Each row was made from one walk, in order. Every step used is in the known rows, and no mark comes twice. Write each row's walk.
Known rows
U -> F -> K -> Y: [-0.16 -0.14  0.13 -0.09 -0.16 -0.64  0.07 -0.01 -0.06 -0.13 -0.13 -0.02
  0.21 -0.15  0.08  0.02 -0.13 -0.07 -0.21 -0.10  0.46  0.22 -0.12 -0.14
 -0.19]
B -> A -> C: [ 0.13  0.02  0.26 -0.16  0.04 -0.13  0.04  0.04  0.12  0.02 -0.14 -0.15
  0.02  0.02  0.10  0.16  0.01  0.13  0.02 -0.12 -0.03 -0.01 -0.08 -0.35
 -0.25]
J -> N -> A -> P -> K -> Y -> U: [ 0.24  0.16  0.18  0.11  0.12  0.04  0.21 -0.02 -0.23  0.10 -0.06 -0.25
 -0.14 -0.11 -0.08  0.13 -0.09  0.15 -0.11  0.06  0.11  0.02  0.25 -0.37
 -0.12]
C -> J -> N -> A -> P: [ 0.29  0.15  0.21  0.02  0.06  0.10  0.11  0.16 -0.21  0.12  0.00 -0.07
 -0.07 -0.10  0.20  0.06  0.12  0.31 -0.25 -0.04  0.02 -0.26  0.12 -0.21
  0.10]
N -> A -> B -> K -> Y -> U -> F: [ 0.34  0.17  0.17  0.26 -0.14 -0.13  0.05  0.06  0.11 -0.13 -0.22 -0.14
  0.25 -0.25  0.09  0.35 -0.17  0.12 -0.09  0.07  0.08  0.14  0.16 -0.42
 -0.38]
K -> Y -> A -> B: [ 0.07  0.04 -0.05  0.07 -0.09  0.11 -0.02 -0.11  0.12  0.01 -0.20 -0.13
  0.09 -0.02  0.02  0.06 -0.09  0.21  0.11  0.08  0.03  0.05  0.12 -0.20
 -0.26]
P -> K -> Y -> A -> C -> J: [ 0.00  0.20  0.01  0.07  0.08 -0.15  0.10 -0.06 -0.11 -0.02 -0.06 -0.43
  0.19 -0.09 -0.20  0.10 -0.06 -0.15 -0.02  0.12  0.09  0.26 -0.09 -0.20
 -0.31]
P -> K -> Y -> U -> F -> A: [ 0.08  0.14  0.05  0.13 -0.04 -0.29  0.15 -0.07 -0.02 -0.06 -0.13 -0.28
  0.25 -0.09 -0.15  0.10 -0.17 -0.16 -0.21  0.20  0.17  0.37  0.09 -0.25
 -0.43]
Y -> U -> F -> A -> B: [ 0.27  0.04  0.26  0.00 -0.22 -0.11  0.05  0.04  0.11  0.02 -0.26 -0.08
  0.27  0.00  0.39  0.23 -0.14  0.19 -0.30  0.19  0.11  0.20  0.33 -0.36
 -0.50]
N -> A -> B -> K -> Y: [ 0.33  0.19  0.08  0.27 -0.05 -0.05  0.03  0.10  0.09 -0.09 -0.22 -0.13
  0.22 -0.27 -0.03  0.29 -0.08  0.14  0.06  0.03  0.01  0.06  0.04 -0.39
 -0.21]
C -> J -> N -> A -> P -> K -> Y: [ 0.27  0.21  0.14  0.09  0.10 -0.01  0.16  0.11 -0.24  0.07 -0.03 -0.21
 -0.01 -0.17 -0.01  0.06  0.09  0.20 -0.22  0.01  0.08 -0.13  0.07 -0.26
  0.02]
K -> Y: [-0.01 -0.02 -0.08  0.05 -0.02 -0.06  0.02 -0.13  0.08 -0.07 -0.04 -0.01
 -0.05 -0.03 -0.13 -0.05 -0.07  0.17  0.04 -0.02  0.10 -0.02  0.02 -0.04
 -0.02]
C -> J -> N: [ 0.19  0.14  0.10 -0.07  0.03  0.07  0.09  0.14 -0.18  0.12  0.07 -0.04
  0.00 -0.03  0.18  0.01  0.12  0.18 -0.12 -0.01  0.03 -0.09 -0.02 -0.04
  0.16]
F -> K -> Y -> A -> C: [-0.18 -0.08  0.14 -0.10 -0.07 -0.29  0.07 -0.13 -0.12  0.00 -0.08 -0.28
  0.17 -0.16 -0.01  0.07 -0.27 -0.05  0.10 -0.03  0.37  0.26 -0.09 -0.21
 -0.21]
F -> A -> B -> K -> Y: [ 0.32  0.17  0.16  0.12 -0.15 -0.17  0.05  0.12  0.21  0.09 -0.39 -0.16
  0.42 -0.25  0.14  0.17 -0.06  0.33 -0.01  0.15  0.10  0.14  0.12 -0.64
 -0.40]
F -> K -> Y: [-0.18 -0.07  0.01 -0.03 -0.09 -0.31  0.06 -0.08 -0.10 -0.08  0.00 -0.11
  0.16 -0.23 -0.11 -0.04 -0.21 -0.08  0.09 -0.06  0.37  0.20 -0.12 -0.07
 -0.01]
F -> A -> P -> K -> Y: [ 0.11  0.07  0.16  0.08  0.01 -0.21  0.10  0.01  0.02  0.12 -0.33 -0.25
  0.18 -0.17 -0.06 -0.02 -0.02  0.24 -0.22  0.13  0.13 -0.02  0.21 -0.58
 -0.36]
B -> K -> Y -> U -> F -> A -> C -> J: [ 0.11  0.20  0.29  0.12 -0.15 -0.36  0.13 -0.06  0.17 -0.01 -0.06 -0.29
  0.27 -0.30  0.09  0.21 -0.25  0.23 -0.11  0.03  0.28  0.19  0.08 -0.49
 -0.47]
P -> A -> B: [ 0.42  0.19  0.19  0.05 -0.13 -0.01 -0.06  0.24 -0.10  0.06 -0.34 -0.16
  0.42 -0.02  0.18  0.12  0.28  0.13 -0.02  0.18 -0.10  0.14  0.25 -0.61
 -0.33]
A -> B -> K -> Y -> U -> F: [ 0.15  0.22  0.08  0.19 -0.23 -0.23  0.00  0.00  0.21 -0.07 -0.18 -0.20
  0.35 -0.33  0.08  0.22 -0.11  0.15  0.11  0.06  0.19  0.22  0.11 -0.47
 -0.44]
A -> C -> J: [ 0.12  0.08  0.25 -0.15  0.00 -0.13  0.03  0.07 -0.06  0.03 -0.09 -0.24
  0.10 -0.01  0.21  0.16  0.07  0.27 -0.09 -0.01  0.06 -0.03 -0.02 -0.28
 -0.15]
U -> F: [-0.02 -0.08  0.12 -0.07 -0.10 -0.38  0.03  0.04  0.03 -0.06 -0.12  0.07
  0.08  0.03  0.18  0.05  0.03  0.00 -0.28 -0.06  0.16  0.06 -0.02 -0.09
 -0.19]
U -> F -> A -> P: [ 0.10 -0.11  0.32 -0.07 -0.13 -0.44  0.06  0.08  0.09  0.08 -0.37  0.01
  0.15 -0.04  0.33  0.04  0.04  0.30 -0.47  0.00  0.22 -0.09  0.21 -0.50
 -0.40]

Which walk is each row?
[ 0.33  0.15  0.16 -0.01  0.07  0.12  0.12  0.19 -0.21  0.09  0.04 -0.03
 -0.02 -0.03  0.20  0.11  0.08  0.19 -0.22  0.00 -0.02 -0.13  0.01 -0.05
  0.15]  C -> J -> N -> A
[ 0.39  0.28  0.14  0.12 -0.01  0.02  0.12  0.19 -0.09  0.05 -0.05 -0.14
  0.15 -0.25  0.13  0.19  0.04  0.29 -0.07  0.00  0.07 -0.04  0.00 -0.30
  0.00]  C -> J -> N -> A -> B -> K -> Y
[-0.11 -0.02  0.00  0.07 -0.02  0.08  0.01 -0.23  0.07  0.05 -0.09 -0.12
 -0.12 -0.06 -0.07 -0.07 -0.11  0.25  0.02 -0.02  0.10 -0.16  0.20 -0.21
 -0.21]  K -> Y -> A -> P
[-0.12  0.12  0.04  0.11  0.04 -0.15  0.04 -0.03 -0.11  0.04 -0.09 -0.28
  0.05 -0.22 -0.21 -0.06  0.07 -0.06 -0.05  0.02  0.08 -0.05  0.11 -0.36
 -0.20]  A -> P -> K
[-0.18 -0.15  0.15 -0.09 -0.14 -0.53  0.07 -0.06 -0.06 -0.07 -0.13 -0.06
  0.20 -0.12  0.11  0.04 -0.19 -0.12 -0.20 -0.08  0.44  0.23 -0.10 -0.12
 -0.27]  U -> F -> K -> Y -> A
[ 0.33  0.06  0.30  0.00  0.05 -0.04  0.06  0.14 -0.11 -0.04 -0.14 -0.17
  0.05  0.01  0.18  0.28  0.00  0.21 -0.23  0.00 -0.03 -0.07  0.03 -0.26
 -0.12]  N -> A -> C -> J
[ 0.25  0.12  0.33 -0.20  0.06 -0.08  0.11  0.13  0.01  0.10 -0.09 -0.18
  0.03 -0.01  0.21  0.17  0.09  0.25 -0.06 -0.13  0.00 -0.07 -0.10 -0.38
 -0.16]  B -> A -> C -> J -> N
[ 0.00  0.12  0.11  0.06  0.06 -0.10  0.05  0.01  0.05  0.03 -0.09 -0.20
  0.04 -0.20 -0.16 -0.02  0.06 -0.07 -0.04 -0.09 -0.02 -0.11 -0.01 -0.39
 -0.23]  B -> A -> P -> K
[-0.07  0.15  0.07  0.21 -0.13 -0.27  0.09 -0.16  0.17 -0.08  0.11 -0.16
  0.13 -0.30 -0.12  0.10 -0.27 -0.02  0.05 -0.03  0.25  0.20  0.04 -0.21
 -0.30]  B -> K -> Y -> U -> F
[ 0.04  0.15  0.16  0.20 -0.14 -0.30  0.12 -0.10  0.20 -0.02 -0.02 -0.16
  0.21 -0.29 -0.03  0.14 -0.29  0.09 -0.06  0.04  0.25  0.22  0.09 -0.34
 -0.40]  B -> K -> Y -> U -> F -> A
[ 0.32  0.05  0.31 -0.12  0.14 -0.06  0.18  0.14 -0.21  0.15 -0.14 -0.16
 -0.10  0.07  0.16  0.26  0.00  0.23 -0.08 -0.03  0.06  0.06  0.06 -0.34
 -0.05]  J -> N -> A -> C
[-0.12  0.15 -0.01  0.21 -0.02 -0.09  0.07 -0.15  0.13  0.02  0.09 -0.19
  0.09 -0.28 -0.20  0.06 -0.23 -0.06  0.20 -0.04  0.14  0.13 -0.07 -0.15
 -0.21]  B -> K -> Y -> A
[-0.08  0.15 -0.12  0.14  0.08 -0.09  0.10 -0.11 -0.08 -0.03 -0.02 -0.30
  0.14 -0.08 -0.32  0.02 -0.10 -0.29  0.04  0.12  0.07  0.28 -0.08 -0.06
 -0.23]  P -> K -> Y -> A
[-0.18  0.15  0.04  0.22 -0.04 -0.11  0.06 -0.18  0.14  0.06  0.05 -0.22
  0.04 -0.35 -0.21  0.02 -0.19  0.07  0.18 -0.07  0.17 -0.01  0.04 -0.32
 -0.25]  B -> K -> Y -> A -> P
[ 0.14  0.08  0.17  0.22  0.01 -0.17  0.11 -0.04 -0.08 -0.10 -0.15 -0.21
  0.00 -0.16 -0.10  0.15 -0.12  0.03 -0.31  0.06  0.11 -0.01  0.25 -0.37
 -0.34]  N -> A -> P -> K -> Y -> U -> F
[ 0.10  0.06  0.28  0.05 -0.12 -0.22  0.11 -0.03  0.01  0.04 -0.16 -0.21
  0.19 -0.07  0.18  0.14 -0.15  0.03 -0.38  0.18  0.17  0.17  0.33 -0.40
 -0.52]  Y -> U -> F -> A -> P -> K
[ 0.01 -0.03  0.05  0.06 -0.13 -0.13  0.06 -0.20  0.11 -0.12 -0.02 -0.04
 -0.02  0.00  0.02  0.06 -0.20  0.15 -0.14  0.05  0.19  0.10  0.19 -0.07
 -0.26]  K -> Y -> U -> F
[-0.14  0.10  0.06  0.09  0.06  0.07  0.04 -0.10 -0.10  0.13 -0.06 -0.30
  0.03 -0.11 -0.09  0.00 -0.04 -0.14 -0.03  0.06  0.02  0.00  0.14 -0.23
 -0.30]  Y -> A -> P -> K
[ 0.32  0.04  0.38 -0.15 -0.03 -0.16  0.08  0.16  0.03  0.14 -0.32 -0.20
  0.24  0.03  0.35  0.18  0.03  0.41 -0.28  0.11  0.06  0.00  0.10 -0.49
 -0.31]  F -> A -> C -> J
[ 0.14 -0.04  0.26 -0.05 -0.13 -0.26  0.10 -0.13  0.13 -0.04 -0.22 -0.15
  0.08  0.04  0.17  0.17 -0.22  0.35 -0.22  0.10  0.24  0.15  0.25 -0.37
 -0.47]  K -> Y -> U -> F -> A -> C
[ 0.23  0.13  0.29  0.08 -0.23 -0.19  0.07  0.04  0.16  0.02 -0.20 -0.15
  0.34 -0.15  0.33  0.27 -0.20  0.11 -0.22  0.17  0.16  0.26  0.27 -0.44
 -0.55]  Y -> U -> F -> A -> B -> K
[ 0.01  0.15  0.10  0.11  0.02 -0.02  0.07 -0.12  0.10 -0.02 -0.04 -0.24
 -0.01 -0.21 -0.20  0.00 -0.07  0.01 -0.02 -0.03  0.03 -0.06  0.12 -0.39
 -0.32]  B -> A -> P -> K -> Y -> U
[ 0.08 -0.03  0.23  0.01 -0.09 -0.55  0.10  0.04  0.05  0.03 -0.39 -0.12
  0.22 -0.10  0.11  0.03  0.01  0.20 -0.45  0.04  0.28  0.04  0.16 -0.55
 -0.48]  U -> F -> A -> P -> K -> Y
[-0.15 -0.03  0.06  0.02 -0.13 -0.18  0.06 -0.15 -0.09 -0.09  0.08 -0.18
  0.14 -0.22 -0.09  0.01 -0.33 -0.10  0.08  0.03  0.35  0.26  0.01 -0.06
 -0.10]  F -> K -> Y -> U
[ 0.12 -0.03  0.13  0.04 -0.14 -0.15  0.10 -0.14  0.14 -0.05 -0.14 -0.05
  0.06  0.01  0.12  0.09 -0.21  0.25 -0.24  0.10  0.20  0.12  0.25 -0.21
 -0.36]  K -> Y -> U -> F -> A
[ 0.37  0.28  0.27  0.19 -0.24 -0.23  0.00  0.14  0.02 -0.01 -0.28 -0.26
  0.52 -0.21  0.14  0.21  0.09  0.12 -0.04  0.16  0.08  0.30  0.29 -0.76
 -0.58]  P -> A -> B -> K -> Y -> U -> F
[ 0.13  0.23 -0.01  0.19 -0.16 -0.14 -0.03  0.04  0.18 -0.04 -0.19 -0.19
  0.32 -0.36 -0.04  0.15 -0.03  0.17  0.25  0.03  0.12  0.14  0.00 -0.45
 -0.27]  A -> B -> K -> Y
[-0.05 -0.02 -0.06  0.05 -0.01  0.10  0.02 -0.20  0.08  0.01 -0.04 -0.07
 -0.06  0.03 -0.08 -0.02 -0.15  0.10  0.05  0.02  0.05  0.01  0.06 -0.01
 -0.15]  K -> Y -> A
[ 0.19  0.01  0.27 -0.03 -0.15 -0.23  0.10 -0.09  0.11 -0.05 -0.18 -0.17
  0.12  0.01  0.24  0.15 -0.17  0.41 -0.30  0.10  0.22  0.09  0.23 -0.35
 -0.43]  K -> Y -> U -> F -> A -> C -> J
